Each row was made from one walk, in order. Every step used is in the known rows, and no mark comes twice. Write each row's walk.
Known rows:
t -> c -> f -> j: [ 0.32 -3.22  4.02  1.03  0.93 -2.54 -4.24 -0.20  0.08 -3.17  2.50 -4.63
  2.96  1.39  2.93  0.88  0.51 -1.00  0.15 -2.59  1.02 -0.70 -0.98  1.57
 -2.71 -0.82  2.33 -1.39]
n -> f -> j -> r: [-0.08 -0.60 -0.71  1.89 -2.13  0.73 -2.62  3.26  0.11  1.96  5.28  1.75
  1.97 -2.64  2.25 -2.63  2.68 -1.22 -2.59 -3.67 -1.52 -3.34 -2.60 -2.44
 -1.74  1.73 -0.70  0.40]
n -> f -> c: [-0.41  1.97 -0.45 -2.12 -1.76 -0.79  1.33  2.48  1.70  1.54 -0.67 -1.10
 -0.51 -0.59  2.57  0.45  1.29 -0.49 -0.32  3.73 -2.63  1.05 -0.87 -1.03
  0.77 -0.75  0.13 -2.24]
t -> c: [ 1.49 -1.69  3.17 -0.64  0.61  0.35 -1.60 -1.11  0.08 -3.77 -1.27 -1.22
 -0.38  0.64  1.18 -0.36 -0.45 -0.66 -0.57  0.71  2.22  0.31  1.74  3.07
 -1.03  0.98  3.09 -1.73]
f -> c: [ 3.36 -1.47 -0.73 -1.81 -0.06 -0.91  0.41 -0.08  0.36  0.31 -2.79 -3.18
 -1.81  1.51 -1.52  2.96 -1.73  0.25  1.65  3.10 -0.81  2.22  0.50  2.40
  1.76 -0.23 -1.33 -0.96]
f -> c -> r -> n -> v: [-1.18 -1.56 -1.08 -2.61 -0.22  0.51  2.37 -2.24  2.42  2.84 -4.59 -1.15
  2.66 -1.65  0.50  1.72 -0.90  2.48  2.19  1.41  1.06  0.59 -0.01  1.30
 -0.44 -3.59  0.61  1.83]
p -> m: [ 5.77  1.45 -1.78  0.95 -3.31  2.30  0.35  1.68 -1.98 -0.66 -1.34  2.53
 -3.73  1.63 -0.22 -1.51 -1.60  0.91  2.33  2.47  1.49 -6.08  3.58  2.87
  2.52  3.95 -0.18 -1.94]
k -> c -> f: [ 2.23  1.70  3.56  2.30  0.48 -5.21  0.03  5.38  1.72 -0.47 -2.83 -2.12
  0.52  2.00 -0.31  1.44  1.78  1.41 -2.27  2.38 -4.84  2.73 -0.97 -0.03
  1.89  1.11  2.90 -0.37]
m -> p -> f: [ 0.94  0.72 -3.76 -0.96  0.70  2.19 -2.41  4.52 -0.03  1.50  0.35  3.72
 -5.60  3.19  2.53  0.10  1.07  2.24 -1.26 -1.39 -1.59 -2.21  4.03  0.49
  2.24  2.89  3.13 -0.89]
r -> n -> f: [-2.17  3.27 -1.75  0.22 -2.77  1.91  1.99 -2.42 -0.35 -0.55  1.31  3.23
 -1.85 -0.64  1.31 -2.33  2.75 -0.23 -1.01  3.74  1.24 -1.99  0.00 -2.82
  0.47 -0.31  3.87 -0.81]
m -> p -> f -> c: [ 1.22 -0.32 -3.00 -3.37  1.33  1.06 -1.08  4.12  0.23  1.89 -1.11  0.38
 -4.11  3.66  1.85  2.58 -0.24  1.80  1.60 -0.08 -0.86  0.17  3.00  0.91
  1.75  0.74  1.29 -1.11]
c -> r -> n: [-1.83 -0.69 -1.37  1.35  0.28  2.59  0.95 -2.45  1.16 -1.04 -2.07  2.13
  0.65 -0.19 -1.52 -0.96  0.03  2.95  0.07  1.29  2.59 -1.81  0.91 -1.25
  1.78  0.05  1.08  1.52]
r -> n: [ 1.33  0.31 -2.10  0.95 -1.36  1.85  0.96 -4.70 -1.50 -1.47 -0.46  1.58
 -3.28  1.42 -2.15 -0.26  0.44  0.38  0.29  3.09  2.97 -1.19  1.22  0.11
  1.76 -0.10  3.03  0.21]
f -> j -> r: [ 3.35 -4.43 -0.80  2.43 -0.69  1.00 -4.15  0.74 -1.43  0.55  3.60  0.02
  0.85 -0.37 -1.64 -0.39 -0.17 -0.38 -1.03 -5.11  0.31 -2.13 -1.55  0.58
 -0.89  2.18 -2.06  1.53]
f -> n: [-1.86  0.73 -2.35 -0.45 -2.67  1.41 -0.59 -4.25 -1.87 -2.29 -0.50 -0.38
 -4.36  1.04 -3.76  2.46 -2.18  0.17 -1.87  0.79  0.34 -0.71  2.99  0.53
  1.94  1.69  0.05  1.71]
k -> c: [ 5.23  0.57  1.36  0.95 -1.06 -3.79 -0.05  3.44  0.78 -0.26 -4.04 -1.18
 -1.75  2.47 -3.53  1.02  0.39  0.22 -1.36  2.94 -2.94  2.51 -0.34  0.72
  1.98  2.13  3.53  0.34]
c -> f -> n: [-4.39  1.76  0.38  1.18 -0.64 -0.38 -0.65 -1.17 -0.58 -2.33  0.67 -1.32
 -1.76  0.96 -0.09  2.52 -0.38  1.29 -2.77  0.42 -2.37 -0.73  2.20  0.15
  1.93  0.49 -0.64  0.39]
p -> f -> j -> r: [ 3.93 -1.04  0.25 -0.39 -1.31  0.45 -4.04 -0.18 -2.84  2.20  3.59  1.40
 -1.02  0.03  3.21 -1.60 -2.39  0.27 -0.01 -5.58  3.09 -3.99  0.42 -0.05
  0.05  2.13 -0.20 -1.51]
r -> n -> f -> c -> k: [-1.96  2.56  0.40 -0.01 -2.13  1.07  5.78 -3.88 -0.29  0.72 -1.48  1.36
 -2.58 -0.34  1.96  0.61  0.52 -5.98  2.30  4.76  2.95  2.11 -3.68 -2.73
  0.10 -2.28  2.57 -1.70]
k -> c -> r -> n -> f: [-1.24  2.61  1.41  0.46 -0.64 -2.25  2.90  2.49  3.26  0.07 -3.69  1.82
  3.06 -0.51 -1.04 -1.51  2.00  1.68 -0.94  2.49 -1.29  0.89 -2.44 -4.19
  0.18  0.10  4.70  1.43]
k -> c -> f -> j: [ 3.90 -0.90  2.02  2.93 -0.78 -6.73 -2.67  4.20  0.98  0.65 -0.34 -4.72
  1.63  3.04 -1.39  2.06  1.34 -0.13 -1.33 -0.41 -4.32  1.38 -3.08 -0.70
  0.50  0.65  2.87  1.14]
n -> r: [ 1.03  1.75 -3.04  0.26 -0.68 -0.84 -1.32  3.52  1.65  0.40  1.38  0.94
 -2.01 -2.57 -0.63 -3.51  1.73  1.80 -3.31  3.98 -1.74 -0.67  3.34  2.92
  0.54  1.66 -0.26 -1.58]
m -> p: [ 0.54 -1.63 -5.14  1.30  0.90  2.57 -2.31  5.12  0.99 -0.04  0.39  2.34
 -3.92  3.06 -1.87  1.24  3.45  1.67 -2.34 -0.30 -3.74 -0.96  3.02  1.26
  1.81  3.17  1.07  1.82]
m -> p -> f -> j -> r -> c -> k: [ 2.43 -3.32 -1.47 -0.37  2.35  2.72 -2.56  2.77 -1.80  2.82  0.93  2.85
 -2.03  2.51  1.72  1.10 -0.57 -2.90  3.62 -6.73  2.04  0.07 -1.88 -1.16
 -1.62  1.21 -0.75  0.41]
j -> f -> c -> r -> n -> v: [-2.39 -0.17 -0.82 -1.19  1.38  0.68  4.20 -1.05  2.18  4.73 -0.10 -0.12
  4.09 -2.32  3.14  0.10  0.34  2.69  1.48 -0.09 -1.01 -1.39  1.97  0.40
  0.86 -3.43 -3.11  1.27]

Which walk is each row?
[-5.69  1.47  3.20 -1.63  1.34 -1.33 -0.68 -0.67  1.19 -4.82  1.72 -2.71
  1.96 -1.61  1.87 -0.63  0.09  0.37 -2.43  0.25  0.32  0.82  2.45  2.69
 -3.03 -1.14  1.83 -1.41]	t -> c -> f -> n -> r
[ 0.72 -2.84  1.48  3.70  1.19 -0.61 -3.64  3.15 -0.47  0.66  4.56 -1.01
  2.96 -0.26  1.72 -0.27  1.36  0.54 -2.18 -4.97 -2.08 -2.13 -1.94  0.13
 -0.57  1.09 -2.74  0.70]	c -> f -> j -> r
[-2.64  1.33  2.51  0.70  0.03  3.48  6.07 -1.36 -0.84  0.77  0.49  4.21
  0.11 -2.80  2.21 -0.68  0.83 -5.63  1.17  0.63  3.03  2.03 -4.38 -2.02
 -1.21 -1.14 -0.34 -0.91]	j -> r -> n -> f -> c -> k
[-2.30  3.35  1.48  0.18 -0.42 -5.38  0.83  3.94  1.69 -1.49 -0.75 -2.36
  0.74 -0.38 -2.38  0.63  0.34  1.49 -3.70  2.59 -4.87  3.02  0.51  0.21
  0.08  0.09  1.97  1.10]	k -> c -> f -> n -> r
[-2.47 -2.14  3.24 -0.76  2.33  2.15  0.60 -3.47  1.38 -4.21 -2.56  0.30
  3.34 -0.42  0.50 -1.14 -0.60  1.47  1.48 -0.42  5.45 -0.59  0.46  0.55
 -1.63 -1.18  3.76  0.12]	t -> c -> r -> n
[ 3.96 -0.87  1.22  0.59  1.03  0.55  1.43 -2.37 -1.22  0.12 -5.33  0.06
 -2.96  1.75 -0.99  1.69 -2.05 -4.07  4.09  2.27  2.17  3.66 -1.84  0.95
  1.15  0.14 -1.35 -1.46]	r -> c -> k
[-2.45  1.33 -1.86 -1.89 -0.68  0.16  1.51 -3.63 -0.74 -1.31 -2.07 -0.72
 -2.98 -1.17 -3.63  0.63 -3.00 -2.90  1.16  2.63  1.73  3.11  0.64  1.15
 -1.27 -0.73 -2.20  0.09]	f -> n -> r -> c -> k
[-1.55 -3.58  5.01  0.90  2.53  0.31 -1.63 -2.83 -0.74 -3.82  3.84 -1.66
  5.19 -0.06  2.36 -0.36  0.81 -1.21  0.77 -5.04  3.95 -0.75 -2.35  0.36
 -4.33 -1.99  2.30 -0.13]	t -> c -> f -> j -> r -> n
[ 0.85  0.27 -2.69  1.26 -4.02 -1.17 -3.57  1.46  0.21  1.83  3.69 -0.63
 -0.63 -0.57  1.83 -1.34  2.15 -1.20 -1.70 -0.41 -1.76 -3.45 -1.92 -2.56
 -0.82  1.26  1.42 -0.54]	n -> f -> j
[ 1.77  0.01 -0.17 -0.60  1.61 -0.35  2.58  0.74  0.09  2.08  1.91 -2.09
  0.15  0.82  1.28  1.14 -0.18  0.35  0.92  1.44 -2.44  0.15  2.64  1.18
  3.25 -0.52 -4.70 -1.42]	j -> f -> c
[ 1.52 -1.16  2.99  2.06 -1.04 -4.29 -0.14  2.41  0.76  2.50  0.79 -0.97
  4.76 -0.78  0.26  0.57  2.75  0.22 -1.60 -3.51 -2.51  0.52 -4.04 -0.47
 -3.05 -1.97  3.52  3.29]	k -> c -> f -> j -> r -> n -> v
[ 1.54 -1.20 -1.71 -1.26  1.85 -3.83 -3.86  2.66  1.95  0.92  1.87 -4.05
  3.92 -0.98 -0.05 -2.19  1.51  2.65  1.19  0.70 -1.81  0.67 -0.49  0.98
 -2.72 -2.32 -2.46 -1.07]	n -> r -> c -> f -> j
[ 0.11 -0.61  0.19  1.29  0.72  4.34  1.42 -2.02 -1.93 -1.45  1.29  4.09
 -0.12 -1.04 -1.69 -1.55  0.59  0.73 -1.21 -1.33  2.84 -1.01  0.17  0.20
  0.35  0.81 -0.11  0.57]	j -> r -> n
[ 0.61 -2.21 -0.17 -1.47  1.73 -0.20  0.36  1.58  2.40  1.03 -4.30 -2.65
  1.79  0.48 -0.77  2.20 -1.84  2.12  1.80  1.67 -1.13  1.94  0.05  0.89
  2.00 -0.92 -2.51  0.44]	f -> c -> r
[-3.05  2.11 -2.84 -2.85  1.38  0.03  1.54 -1.92 -0.18  0.21  3.18 -0.91
  1.18 -1.62 -1.37 -1.25 -0.78  2.04 -0.18  0.57 -1.76 -0.67  4.85  0.22
  0.22 -0.89 -5.69  0.36]	j -> f -> n -> r -> c
[ 2.29 -1.69  3.34  0.93  3.09  3.15  2.07  0.24 -1.43  0.32 -3.10  2.87
  0.18 -0.52 -0.35 -0.07 -1.42 -3.54  2.08 -1.95  2.05  3.14 -2.77  1.34
 -0.09  1.21 -3.79 -0.45]	j -> r -> c -> k
[-2.93 -0.93  2.75 -1.82  3.46  1.94  0.25 -0.36 -1.09 -2.07 -0.51  0.41
  3.64 -0.48 -0.90  1.32 -1.10  2.29  0.47 -3.57 -0.89  1.76 -0.05  0.15
 -0.75 -0.86 -4.76  1.34]	j -> r -> c -> f -> n
[ 0.66 -1.21  1.44  1.61 -0.66  1.02 -0.52  1.14 -0.81  2.50  1.88  1.39
  2.00 -1.90  2.24 -1.38  1.04 -5.38  1.49 -3.67  0.51  0.16 -5.71 -3.09
 -3.01  0.15 -1.90 -0.37]	n -> f -> j -> r -> c -> k
[ 4.45 -5.03  0.98  1.86  1.09  0.98 -1.97 -1.43 -2.02  1.14  0.05 -0.44
  1.17  0.50 -2.13  0.94 -1.92 -4.47  3.73 -4.78  2.85  1.20 -4.77  0.10
 -1.87  0.48 -3.79  1.02]	f -> j -> r -> c -> k
[-2.92  1.90  0.59  0.74 -0.32  4.23  2.61 -0.02 -0.67 -0.28  2.99  6.12
  0.95 -2.91  1.76 -3.50  3.04  0.22 -2.40 -0.90  1.26 -1.90 -1.03 -2.34
 -0.74  0.34  1.01 -0.13]	j -> r -> n -> f
[ 1.30  0.34  1.69  1.80  1.32  0.29  5.03 -0.32 -0.62  2.47  0.25 -0.70
 -2.30  0.75  2.61  2.01 -1.29 -5.01  1.98  1.87 -0.93  1.97  0.13  1.17
  3.40 -0.02 -4.85 -2.38]	j -> f -> c -> k
[-3.33  2.57 -1.02 -0.59  1.26  0.63  3.77 -2.91 -0.67  0.62  1.85  0.13
 -1.13 -1.65 -0.69 -0.91 -1.51 -2.98  0.78  0.82 -0.05  1.15  2.54  0.15
  0.40 -0.48 -5.60 -0.47]	j -> f -> n -> r -> c -> k
[-3.69 -0.40  2.42 -2.16  2.05  1.45  0.30  0.17 -0.07  1.08 -0.81  0.71
  4.72 -2.64  1.25  0.87 -0.21  2.65 -0.25 -4.72 -2.16  0.41  0.63  1.48
 -2.25 -1.82 -3.47  2.17]	j -> r -> c -> f -> n -> v
[-3.20  2.19 -4.13 -1.26 -2.50  0.09 -0.79 -1.42 -0.19 -1.86  1.25 -0.02
 -3.35 -1.97 -3.39 -0.72 -1.09  1.07 -3.27  2.34 -0.88 -0.53  3.77  1.54
  0.13  0.99 -0.69  0.64]	f -> n -> r
[ 2.21 -4.09 -1.57  2.09 -0.88  2.14 -2.31 -3.36 -2.31 -0.19  4.17  0.82
  0.98 -0.12 -2.94 -0.69  0.02 -0.83  0.52 -4.28  3.54 -2.54 -2.32 -0.93
 -1.50  0.19 -0.11  2.23]	f -> j -> r -> n
[-0.16 -0.14  0.19  1.04 -1.58 -3.40  0.25  1.43  2.60  0.98 -1.51 -0.83
  4.00  0.18 -2.03 -0.97  1.64  0.32  0.24 -0.09 -0.83  0.15 -4.40 -5.02
 -1.42 -0.59  4.81  2.75]	k -> c -> r -> n -> f -> j
[ 1.23 -0.36  1.47 -0.87  3.12 -1.48 -1.24  0.79  0.59 -0.53 -2.50 -2.14
  2.00  2.13  0.74  0.96  0.27  2.80  2.18  1.42 -2.06  1.79  0.14  0.31
  0.97 -1.36 -1.90 -1.22]	r -> c -> f
[-1.05  3.81 -1.83 -5.96 -0.88 -0.84 -0.88 -3.29 -1.22  0.05 -0.98 -0.02
 -2.86 -0.72  0.47 -1.40 -4.43  2.71  1.47  0.94  2.72 -0.51  4.33  0.36
 -0.52 -0.95  0.21 -2.21]	p -> f -> n -> r -> c
[-2.22  0.44  0.62 -2.48  1.76 -0.56 -0.78 -2.80 -0.49 -2.24 -2.57 -3.16
  0.92  2.05 -1.49  2.88 -1.46  2.30  2.09 -0.03 -1.05  1.86  1.10 -0.47
  0.39 -1.93 -2.52  0.46]	r -> c -> f -> n
[-0.84  3.16 -0.72 -2.32 -3.40  0.47 -1.12 -4.42 -3.00 -0.40 -0.60  0.91
 -6.08  1.13  1.44  0.87 -4.55  1.04 -0.48 -0.45  2.77 -2.65  4.42  0.13
  2.63  1.41  1.71 -1.61]	p -> f -> n
[-5.39  3.16 -1.03  0.24 -0.56 -1.60 -0.43  1.11  0.82 -1.68  2.62 -1.24
 -0.80 -1.94  0.14 -0.55  0.51  2.06 -4.23  1.82 -2.97 -0.65  2.77  1.04
  0.39  0.01 -1.32 -0.34]	c -> f -> n -> r
[ 2.22  0.99 -0.75 -0.24  1.14 -0.81  1.27  0.87  1.05  0.84 -2.70  0.25
 -1.69 -1.56 -0.99 -2.16 -0.44 -2.43  1.50  4.01  1.11  3.38 -0.58  2.13
 -1.21 -0.22 -1.81 -2.27]	n -> r -> c -> k
[ 1.14 -0.15  1.23  0.74  0.39 -1.90  1.92  0.74  2.17 -0.82 -5.16  0.31
  1.93  1.03 -3.83  0.04  0.16  2.27  0.21  2.01  0.06  1.53 -1.29 -1.90
  1.54  0.12  4.07  2.28]	k -> c -> r -> n
[-0.54  0.63 -3.14  0.97 -3.89  0.10 -1.02 -3.84 -0.80  0.33  3.60  0.72
 -0.77  0.10  0.18 -1.68  2.19 -1.49  0.17  0.93  2.04 -3.07 -2.18 -3.62
 -1.53 -0.86  3.73  0.43]	r -> n -> f -> j
